Each row was made from one walk, in order. Every step used is in the known rows, and no mark comes twice. Write each row's walk.
Known rows:
c g j: [ 11   5  14 -12  24  -6 -29  14  28  39  -2  11 -25  36 -10  23  12  -6
   9   6 -31 -30   1   1   8  13   7  -1 -20   6 -11  -1  -7 -27  25  17
 -17   3 -16  19 -22 -19  27  43  -4  26  -2 -12   3  20  12]
c l j: [ 41  -1 -13 -10  24   5 -23  10 -14  21 -21  20 -31  39  10  -9  17  21
  14 -10   3 -14   7  -9   9  12  -3  -6 -20  -3  -4 -14 -14 -27  36  22
   8  -1 -22 -29 -17 -31  -2  28   3  25   5 -18   0   2 -16]
z l c g: [  0  -7  20 -12  46   7 -32  25   5 -13   9  19 -47   4   3  62   5  14
  -3   3   8 -11  -3 -13  -8  14 -14   7 -18  -5   3  -1  -2 -22  11  21
   6   2 -36  16 -21 -17  15  37 -23  29   8 -39   1   9   9]
x z l c: [ -5 -17  10   5  26  11 -22  13 -13  -5 -26  16 -44  -8  19  39   5  28
  13  -8   7  -6 -18 -11 -15  -6 -37   7 -12  -4  -3  -5   6 -12  29   2
  10   8 -32  -5 -14  -7  -3  39 -35  11   3 -37  11   5 -12]
l c g z x: [ 43  -3  17 -16  36  -4 -22  24   9 -23 -10   6 -27  12  -3  45   2 -16
  -2   4  11 -13  -3  15  -6  13 -17  -2 -11  -5  10   0   0 -30  17  13
 -34  17 -36  28  -3 -16  13  36  -6  22  20 -31 -15  24  18]
l c: [ 13 -13   5  -5  52  -2 -28  11  -9  25 -23  17 -16  -5  22  36  23  11
  10  -4   0 -16  -5 -14  -3   2 -25  -2 -15  -5  -7  -9  -9 -18  38  25
   1   6 -30   6  -9 -15   2  36 -27  -6   9 -29   0   8 -13]
z l j x c g: [ 24  12  22   5  12   4 -27  41   9 -21  -4  18 -64  17  -4  20   6   3
   4  12   1 -10   7 -14   4  14  18   0 -26  -1   2  -3  -4 -18   4  11
  -7   2 -16  13 -27 -23  11  51  12  32  22 -47   1   1 -25]
c g j l z: [ -4  22   6  -5  38  -2 -16  33  29  21  -8  10 -43  30   1  18  12   6
   3   7 -19 -21  20  18   6  11  15  -8 -18   0  -3   0   5 -33  14  11
  -5   4 -10  21  -7 -24  21  49  -9  34   2 -13  10  -3 -29]
z x c g j: [ 26  12  29  -3   1  -5 -25  23  24  23 -10   2 -50  19 -10  28  -1  -7
  13  -3 -26 -26   2   7   6  10  -5  -1 -23   3 -10   0  -4 -30  18  17
 -24  11 -22  28 -21 -22  21  43  13  19   8 -27  -5  16  16]
j x c l z: [ 41  28 -12  14  46   5 -24  36   4  31 -23  17 -51   9  12  25  12  14
  12  -4   7  -9  10  29   0  18  18  -8 -26 -11  -4 -13  -4 -22  27  13
  -5  14 -18 -25  -5 -32   2  50   1   8  20 -32  11  -6 -47]
g z x: [ 53   5  -7 -11  18 -12 -26  18   0 -15 -34   7 -14  30  -4  16   4 -13
   4  -8  16  -7  -5  36   6   4 -18  -7 -12  -6   6 -11   9 -20  32  17
 -34  24 -38  12   9 -24  -2  35   0  22  16 -10 -13  15  35]
l j: [ 30  -5  -1  -9  23  -2 -21  11 -19  17 -28  19 -19  38  18 -17  27  13
  11  -9  -4 -19  -3 -13   8   0 -14  -7 -18   2  -8  -8 -10 -19  41  30
   2   2 -21   4  -7 -29  -9  30  -3  15   6 -12  -4   7 -12]
x c l z: [ 31  23  -2   8  43   3 -18  22  -7  43 -18  14 -53   6  16  24  13  27
  14 -23  14 -11   1  33   1  17  -4  -7 -26 -19  -7 -10 -11 -27  39  25
   2  12 -29 -26  -1 -36   2  33   2   5  11 -29   4  -1 -29]
g j: [  6   4   0  -6  22 -15 -27   9  15  48 -30  10 -13  32   2   5  16   2
  19  -5 -29 -25  -3   4  10  -1 -12  -2 -21   6 -14 -10  -1 -19  43  23
 -14   8 -13   4 -12 -20  10  41 -12  14  -6   1   7  12  12]
x z l j: [ 13  -5   4  -2  -2  11 -12  13 -19 -12 -28  17 -44  32  14 -13   7  28
  15 -13   5  -7 -12  -8  -1  -8 -24   3 -15   0  -7  -1   4 -13  30   6
   9   1 -20  -6 -13 -21  -9  32  -8  31  -1 -23  11   3 -14]
c l z: [ 36  18 -20  -4  57   4 -24  18  -5  35 -17  19 -30  24  13  22  14  22
   2 -14  10 -13   3  35   4  19  -1  -8 -19 -13  -3 -12 -10 -27  38  26
   4  12 -31 -25   1 -35   2  34  -9  18   6 -14   7   0 -18]
l z x c g j: [ 22  23  31   5  23   1 -17  27  24  21  -9   0 -53  14   0  17  -2  -5
  11  -8 -25 -28  -1  18   0  10 -11  -3 -23  -3  -6   6  -2 -26  16  19
 -25  11 -19  27 -13 -29  23  39  11  20  13 -27   0  16  -1]
c l j x z: [ 63  -2 -23  13   7  12 -18  27  -6   6 -32  19 -36  31   8  -1  17  18
  12  16  -2 -13  10  -9   7   5  13  -9 -14   1  -5  -1  -6 -21  24 -19
   0   5  -8 -20 -23 -12  -1  50   4  21  15 -31  14  -2 -56]
j l z x c g: [ 37  25  14  -1  16  -3 -19  40  15 -13 -10   2 -73  10  -6  42   3  12
  -4  -4  13 -11  20  25   4  14  10  -6 -23 -11   5   7   0 -34   2  17
  -1  13 -39  29   1 -30  11  51  15  21  26 -36  -8  -7 -20]
x c g z l j: [ -1   5  34  -6   5   3 -13  23  -3 -23  -7  17 -60  24  -2  -3  -1   6
  12  -4  16 -10  -9   0  -3   9 -14   0 -22  -9   6  -4   3 -23  21  13
 -23  -1 -13   7 -13 -29  13  32   8  35   6 -33  -7  20  -2]
z x c g j l: [ 12  14  17  -2 -10 -14 -22  36  31   1 -17   3 -66  19 -19  29  -1   8
   5   6 -18 -17  24   4   8  10  14  -5 -25   2   5  -2   7 -37   2  12
 -12   6 -22  25 -16 -16  19  56   9  33  11 -26   0  -7  -3]
l j x z: [ 53  -4 -13  14   3   8 -18  28 -10   5 -40  18 -27  27  13  -6  22  10
  12  16 -10 -14   5 -14   4  -9   6  -7 -13   4  -6   6   0 -15  28 -16
  -3   9  -8   3 -16 -12  -2  52  -4   9  14 -26  15   1 -56]

Write each row's walk:
[ 62  19 -22  -8  49   1 -23  22  -1  -1 -22   9 -33  27   8  21   1  13
  -3 -17  11  -7   5  43   1  14 -12  -6 -14 -12   2 -13  -7 -25  27  24
  -3  20 -46 -17   8 -37  -8  34   5  27  17 -20   1  -2   9] -> c l z x
[ 41  10 -10   5  13  -5 -30  17  -3  41 -19  15 -55   7   4  32  12  24
  18 -16  17  -6   7  16  11  18   2  -4 -29 -11  -6 -18  -8 -28  40  22
   2   6 -34 -32 -12 -26   0  38   8   3  10 -27  -3   0  -7] -> x c l
[ 44  14  11   9  16  -7 -36  40  17  15  -6  15 -55  12  -8  50  17  -2
   2  14  -2 -17  11   3   9  18  32  -5 -27  -3   2   2  -6 -22  11   7
 -13   9 -24  27 -18 -18  16  56  12   8  26 -38  -3   5 -24] -> j x c g
[ 19  13   4  20   9 -10 -29  32  17  35 -38  14 -37   9  -1   6  12  -5
  21  11 -30 -21   4  -4   6   2  13  -7 -27   5 -10 -13  -1 -15  31   8
 -25  11  -5   6 -17 -15   9  58   2   1  15 -22  11   5 -23] -> g j x c
[  5 -12   0  15  33   9 -25  29  -2 -20 -31  17 -41  -7  16  38   6  17
   8  11   2  -3  -6 -18 -15  -2 -14   4 -11   0   0  -5   9  -6  18 -12
   5  11 -21  -3 -22   0   0  50 -33  19  11 -44  18  -2 -30] -> j x z l c
[-10   6  -9  -6   9 -16 -26  23  25  26 -32  12 -34  36  -7   8  14  11
  10   7 -21 -18  20  -2  13   2  12  -4 -19   8  -4 -12  10 -30  25  10
   0   3 -14   3 -10 -13  11  52 -15  30  -4  -4   8  -9  -6] -> g j l
[ 10   6   1  11   2   6 -26  33  23 -12 -14  16 -49  26 -12  33  -6   8
   4  24 -17 -13  -3   1   2   5  10   5 -13   6  -1  -1  12 -15   6 -19
  -9   6 -10   9 -30  -9  18  56 -12  50   4 -27  23   4  -6] -> c g j x z l
[ 20   8   7  18   8   0 -27  39 -12 -15 -33  21 -54  11   9 -10   9   9
  16   3   3 -10   3 -14   2   0   5  -1 -26   2   1 -16   3 -11  18  10
  -4   8 -10  -4 -20 -24  -5  52   6  19  20 -38   8  -5 -28] -> z l j x c
[ 53   3   5  -2   2  -3 -11  20 -10  -5 -29  14 -49  20   7 -12   0   8
  21 -16  14  -9   6   9   2  13 -17  -7 -21  -7   1 -14  -6 -31  32  15
 -25   9 -18 -23  -9 -30  -4  31  25  19  17 -39 -14   9 -10] -> g z x c l j
[ 23  -8  17  -9  49   2 -32  19  10  15   6  12 -32   2   8  59  20   5
  -1   4   0 -21  -2 -13   1  17  -7  -2 -18  -5  -1   3 -11 -27  23  20
   0   2 -32  22 -19 -15  19  37 -22   8  12 -37  -7  15 -12] -> l c g
[  5  -2  18 -19  17   2 -19  20  -4 -30  -6  19 -38  39  -2  -5   2   1
   6   1  18  -8  -8  -1  -1  10 -17   1 -15  -2   8  -7   5 -22  21  14
 -18  -1 -15   2 -12 -28  10  32  -3  47   3 -22  -5  18   9] -> c g z l j
[ 31  25   4   7  15  -7 -17  33   0  -5 -38   5 -63   3   9  20   6  15
   7 -17  12  -6  15  32   1  -2  -6  -6 -22 -12   1  -8   5 -25  21  22
   1  18 -40  12  11 -29  -7  44   7   9  22 -31   0 -14 -22] -> j l z x c
[-16 -10  32   2  20   7 -18  19  24  11   0   8 -48   4   3  39  -4  11
  13   7 -24 -22 -10 -19 -10   4 -23  10 -14   3  -8   7   3 -20  16  -3
  -9   1 -10  15 -33  -4  27  42 -23  32  -4 -37  13  19  -7] -> x z l c g j
[ -4   0  10   4  43   0 -33  39  34  -7  -6  18 -34  16  -6  35   0 -12
   3  29 -33 -18   8 -25  -5   9  13   3 -16   8   1  -9   0 -17   5   1
 -17   5  -2  11 -36 -11  27  62 -23  40   9 -38  16   5  -6] -> z l c g j x
[ 34   9  23   2  10  -2 -22  38  11  -8 -12  15 -43  19  -6  14  15 -16
  12  15   8 -15   6   0   6  15  18  -9 -25  -1   8   2   0 -25  18  -1
 -40   6  -1  23 -13 -21  20  46  17  17  23 -36  -8  23 -37] -> l j x c g z
[  1   2 -12  13  -1   2 -24  29  15  -7 -34  15 -40  26  -6  15  -4  12
  14  14 -16 -10  -6   1  -1  -3  -1   3 -16   8  -4  -8  15  -6  18 -15
  -9  11 -11  -4 -23 -12   6  57 -19  38   2 -20  25  -2  -5] -> g j x z l
[ 25  28  -1  20  44   1 -20  36  15  41 -21  15 -47  12  11   8   9   5
  19   0 -18 -21  10  22   1  15  14  -7 -26  -5 -10 -14  -7 -23  27   8
 -15  11  -3 -20 -15 -27  13  50   5  14  10 -29  13  -1 -45] -> g j x c l z
[ 21   2 -19  12   5   6 -29  31   2 -18 -34  21 -44  23  -3  27   2  20
   6  11   8   0  -3   8   2  -3   3   5 -12   4   3  -7  14  -5  20 -13
   3  12 -27  -8 -15 -11  -3  54 -19  33  10 -22  18  -4  -9] -> j x z l
[ 23   9  23  -5   7  -6 -22  24  11  18  -7  11 -48  10 -10  40  10  -6
  12  -1  19 -14  -2  24   7  17   3  -5 -28 -10   5   2   2 -27  27   9
 -37   9 -22  28  -5 -21  18  35   8   8  14 -29 -16  28  -3] -> x c g z
[ -4  -9   1  -3  39  -5 -27  26   0   7 -25  14 -36  -1  12  37  25  19
   7   6   6 -11  17 -17   1   2  -6  -2 -16   0   0 -11  -2 -26  26  16
  14   2 -27   5  -7  -6   1  50 -32   7   7 -30   4 -14 -29] -> j l c
[  8  14  12   1  12  -2 -30  42  16 -28  -9  19 -56  15 -18  41  -6  -7
   5  13  24   0   1  19   1  17  13   2 -25  -4  14  -8  12 -15   8  -1
 -31  11 -18  11 -11 -19  15  49   2  38  18 -33   3  13  10] -> j x c g z l
[ -3  -7  28  -7  42   1 -26  18  27  36   0   8 -24  12   4  35  12  -5
  10   8 -34 -30   0 -22  -3  11 -13  -1 -18   3 -12   2  -9 -27  26  18
 -16   0 -10  24 -28  -9  30  38 -18  16   0 -27   4  21  -5] -> l c g j
[ 59   5   1   0   5   2 -18  18 -15   2 -27  12 -56  20  10  -9   7  21
  16 -22   6 -11   8  -3   2  12 -11  -6 -22  -8  -5 -12 -11 -29  32  26
   0   2 -28 -25 -13 -32  -9  34  21  17  15 -42  -8  -3  -9] -> z x c l j
